Each row comes from the steps of one path. Every step used is in the known rows, and no mark comes twice. Write the path behind each row, first mark first.
Known rows
puzusos > zatisor > tenav > nobi > rekat: [-20 -21 -33  42  32  -3  -4 -19  22 -48 -28 -26  -5  15 -12  -8 -11  -8
 -23  -1 -10   7]
puzusos > nobi > rekat > gife > zenes: [-21  16   4  36  21  26 -23  -3 -20 -28 -29   9  -6  40  29   1  36   4
  22 -27 -25  13]
nobi > rekat: [  3   3 -25  20  -4  15  22  -7  16 -22 -14 -34   5   4  11 -19   5   4
  15 -15   9 -20]
gubuz > zenes > zatisor > puzusos > nobi: [ 21  -8  14   0 -22 -46  57   3  12  20  15 -30  -8 -62  27  -2   7  26
  12  28  46 -34]
zenes > zatisor: [ 22  -1   1 -20 -19  20  34   7   0  23  22  -4  -1 -28   0 -11 -30  -5
  14  24  24 -47]
gife > zenes > gubuz > tenav: [  7   7  24 -28   6 -17 -18  -2 -13  16   5  23  12 -22 -23  20  20  11
  24   7   3  20]
zatisor > puzusos > nobi > rekat > gife: [ 14  33 -29  54   3  -3   9 -24  13 -28 -20 -18 -24   8  49 -15  21   2
  -7 -17   1  -6]
puzusos > nobi > rekat > gife > zenes > gubuz: [-30  42   9  45  31  23 -58  -9 -24  -4 -22  25  -1  23  31 -13  27   0
  44 -18 -26  24]
tenav > zatisor > puzusos > nobi > rekat > gife: [ 14  37 -38  69   0   5  12 -17  22 -15 -20 -37 -28  21  30 -22   5 -29
 -12  -7   8  24]
gubuz > tenav > gife > zenes > zatisor: [ 11 -24  47 -24 -25 -10  15   6 -15  16  20  39  24 -14 -26  34  10  21
  19  23 -10 -12]
zatisor > puzusos > nobi: [ 35   4  -7  26 -17 -40  51  19  16  -5   4 -30 -16 -33  21   3  20   3
  -7  30  37 -20]
gubuz > tenav: [ 24 -25 -11 -14 -23 -20  29 -17  31 -14   3 -12   2 -19 -15  17   8  19
   2  10  10   1]
puzusos > nobi: [  7 -14   3  29 -19 -18  29  21  26 -10   2 -21  -1 -15  11   2  10  11
  20  30  21  -9]
tenav > gife > zenes > gubuz: [-11   6  19 -14 -19  -3 -21  55  -9  33  12   9  22  -2  -1 -16  -3  -4
  39  22   5   5]
rekat > gife > zenes > gubuz: [ -4  33  -8 -40  13  36 -52  19 -24  30  10  20 -11  16  18 -17 -19 -20
  23  -9  -2  17]
zatisor > puzusos: [ 46   8 -30 -20 -20 -19  51  18  12   7   9 -44 -19 -28  14  -9  -7 -10
 -20   9  45 -29]
tenav > zatisor: [ 15  -8 -29  -1 -24  14  33  28  28  18   9 -50  -7   1 -16 -22 -31 -31
   1  23  31  10]
zatisor > tenav > nobi: [-12 -44   3 -20  -7 -18  16  20  22  -2  11 -18   5  -7 -19   4 -27   1
 -43  12  10  -7]
rekat > gife > zenes: [  5   7 -15 -48   2  40 -17  25 -23   9   7   5 -17  33  14  -4  -6 -18
   1 -15  -3   5]
zenes > zatisor > puzusos > nobi > rekat: [ 27  31  12  58   3 -19  45 -25  -3  -8  -8  -7  -5 -37  23  -6  23   9
   5  12  21 -48]
zatisor > tenav > gife: [-24 -37  -5 -23 -52  -9  27  30  46  16  -3 -18  23 -16  -6  -8  -7   7
  -3  24  -6 -11]
gife > zenes > gubuz > tenav > nobi: [  4 -13  40  -9  29 -39 -30   5 -24  -4  22  26  10  -3 -32  29  -1  14
  -3   5   5  30]
nobi > rekat > gife: [ -1  15 -48  12  -1  45  -8 -20  17 -22 -15 -18 -14  31  34 -26 -12  -5
   8 -35 -15  -7]
zatisor > tenav: [-11 -25 -14 -41 -26   0  27  11  28  16  -8 -23   6 -28 -14  -3  -4   1
 -18  15  10 -16]
tenav > gife: [  5 -24 -18   1 -48  -5  28  43  38   8  13 -28  11   0  10 -17 -18   4
  19  24  13 -16]

Write each row's path
[  5 -11  33 -27 -25  16  14  43 -25  30  23  19  16  -1  -6   2 -12  -2
  23  24   6 -32] => tenav > gife > zenes > zatisor
[-11   0   0  10  37  30 -38   5 -33 -36   1   2 -10  66  15  -2 -10  -9
 -16 -46 -18  14] => tenav > nobi > rekat > gife > zenes
[ -7  10  18   6  44  46 -36 -10 -52 -16  12  29  -9  48   9  -1 -27  -8
 -11 -33 -21 -14] => tenav > nobi > rekat > gife > zenes > zatisor
[-17 -27  13 -27 -49   4  28  18  27  38   9  10  22 -33 -14  -7 -21   4
   0  35  -6 -37] => zenes > zatisor > tenav > gife
[  4 -15 -20  35  16  -1 -20 -49  19 -54   0   7  -9  40   7  15 -13  19
 -16 -39 -28  23] => gubuz > tenav > nobi > rekat > gife
[-35   2  -7 -14   0  -5 -36  35   6  26 -17  17   9  -9 -17 -11   4 -18
  26  39 -11  22] => puzusos > zatisor > tenav > gife > zenes > gubuz
[ 10 -28   3  44  15 -31  12 -36  17 -57  -2 -13  11  13 -15  19   5  31
 -15 -20  -6   8] => gubuz > tenav > nobi > rekat
[ 38  -7  36 -30 -24 -37  37   2 -24  18  21  27   9 -31 -15  33  20  13
  -8  19   9 -26] => gubuz > tenav > gife > zenes > zatisor > puzusos
[ -7 -13 -48 -13  -3   6  14   1  33  -4 -21 -24 -14 -17 -13  -9  -8 -16
  -7  28  10  -1] => puzusos > zatisor > tenav
[-42  -7  27 -37 -24  -9 -22  44   3  47  -3  17  30 -19 -17  -8   9   0
  14  23  -9  10] => zatisor > tenav > gife > zenes > gubuz
[-25  -5 -57  34  39  23 -37 -33  24 -47 -27  -8 -23  40   8 -14 -28 -18
 -29 -19 -30  22] => puzusos > zatisor > tenav > nobi > rekat > gife
[ 39  27 -22   8 -14 -40  19 -14  27  32   9 -24 -11 -43 -23  -3  -8 -20
  -9  24  34  28] => zenes > gubuz > tenav > zatisor > puzusos
[ 10   6 -12  10 -16 -16  -1 -13  37  24   8 -13   4 -24 -31  -5 -19 -11
  22  27  16  38] => zenes > gubuz > tenav > zatisor
[  8  36  -2  32  22   4  -4  -7 -28 -25 -22  -1 -20  20  39   1  43  -4
 -10 -28  -4   6] => zatisor > puzusos > nobi > rekat > gife > zenes
[ 23  50  -4 -20  24  38  -3 -22 -56   9  -3  16 -22  11  29 -10   5 -18
 -16 -37  -4 -32] => nobi > rekat > gife > zenes > zatisor > puzusos
[ -1 -20  12 -23 -32   2  11  60  -7  12  11 -10  17  13  -2  -2   5   0
  17  13   5  -5] => tenav > gife > zenes
[ 43  23  21 -49   6   2  36  20 -50  30  19   3 -13 -29   1   6   4 -16
 -19  11  37 -45] => gife > zenes > zatisor > puzusos
[-21  28   5  18  49  27 -68   2 -36 -13   1  19  -8  47  16 -17 -21 -12
   5 -38 -19  25] => tenav > nobi > rekat > gife > zenes > gubuz
[-29  -4   1   4  20  33 -21 -36   1  -9  -2  23  -6  17   5  -9 -39   0
 -34 -22 -31 -19] => zenes > zatisor > tenav > nobi > rekat > gife
[ 23  10  -6  79  -5 -49  46 -40  33 -28 -24 -34  -3 -18 -12  15  45   4
 -12   6  14  28] => gubuz > tenav > zatisor > puzusos > nobi > rekat
[-34  19  10 -37  20  58 -24 -30 -36  17 -23  36   2  12  -3   0   6  -9
 -11 -33 -35 -19] => nobi > rekat > gife > zenes > zatisor > tenav
[ 12 -15  12  16   7 -41 -16 -10  21  -9  24   9   4 -17 -20  12 -22  18
   0  16   9  19] => zenes > gubuz > tenav > nobi
[  5 -35  24 -20 -28 -23  13  21   3  -5   8  12  26   4 -21  31  26  20
  12  11  -7  14] => gubuz > tenav > gife > zenes
[  4   8  15 -12   3 -10 -14   6  -5  30   6   3   9 -13 -43  13   4 -15
  16  16  10  50] => gife > zenes > gubuz > tenav > zatisor
[-44 -40  21  -6   4 -15  21 -26  13  -2  -3 -21  22 -23  -9  -8 -22  33
 -16 -14   1 -19] => gubuz > zenes > zatisor > tenav > nobi > rekat
[-13 -10  36 -66  -4  22  13  12 -31  40   2  23  12 -30 -29  12   3  -4
 -15  15   2 -33] => gife > zenes > zatisor > tenav
[  1  19   1 -37  13  13 -51 -18 -15  18   6  41  -6   5   0  15   6   3
  21 -10 -19  33] => rekat > gife > zenes > gubuz > tenav
[ 25  32  19 -10  12   6   3   8 -45  20  13  29 -30 -10  26  12  11 -12
  -9  11   8 -23] => rekat > gife > zenes > zatisor > puzusos > nobi
[-14  34  -3  -2  27  18 -56 -45 -18  -7 -19  35   1  17   6   6  25   9
  27 -41 -35  33] => nobi > rekat > gife > zenes > gubuz > tenav
[  3 -11   0  12 -39 -37  -4   1  43  16  12  11  23 -27  -6   0  -5  24
  38  27  -2  12] => zenes > gubuz > tenav > gife
[-39 -13   7 -13  35  25 -38  -7 -25 -22 -15  11   0  46  -3   4  -1  -4
 -42 -44 -33  18] => zatisor > tenav > nobi > rekat > gife > zenes
[-28 -30   2  18  11 -10  11  -9  18 -28 -14 -20  14   6 -15  -4  -7  11
 -35 -17  -8  -6] => zatisor > tenav > nobi > rekat
[ -5 -11   7  12  36   6 -36 -32 -25 -49  -2  22  -3  52  -3  28  12  14
 -20 -51 -35  33] => gubuz > tenav > nobi > rekat > gife > zenes
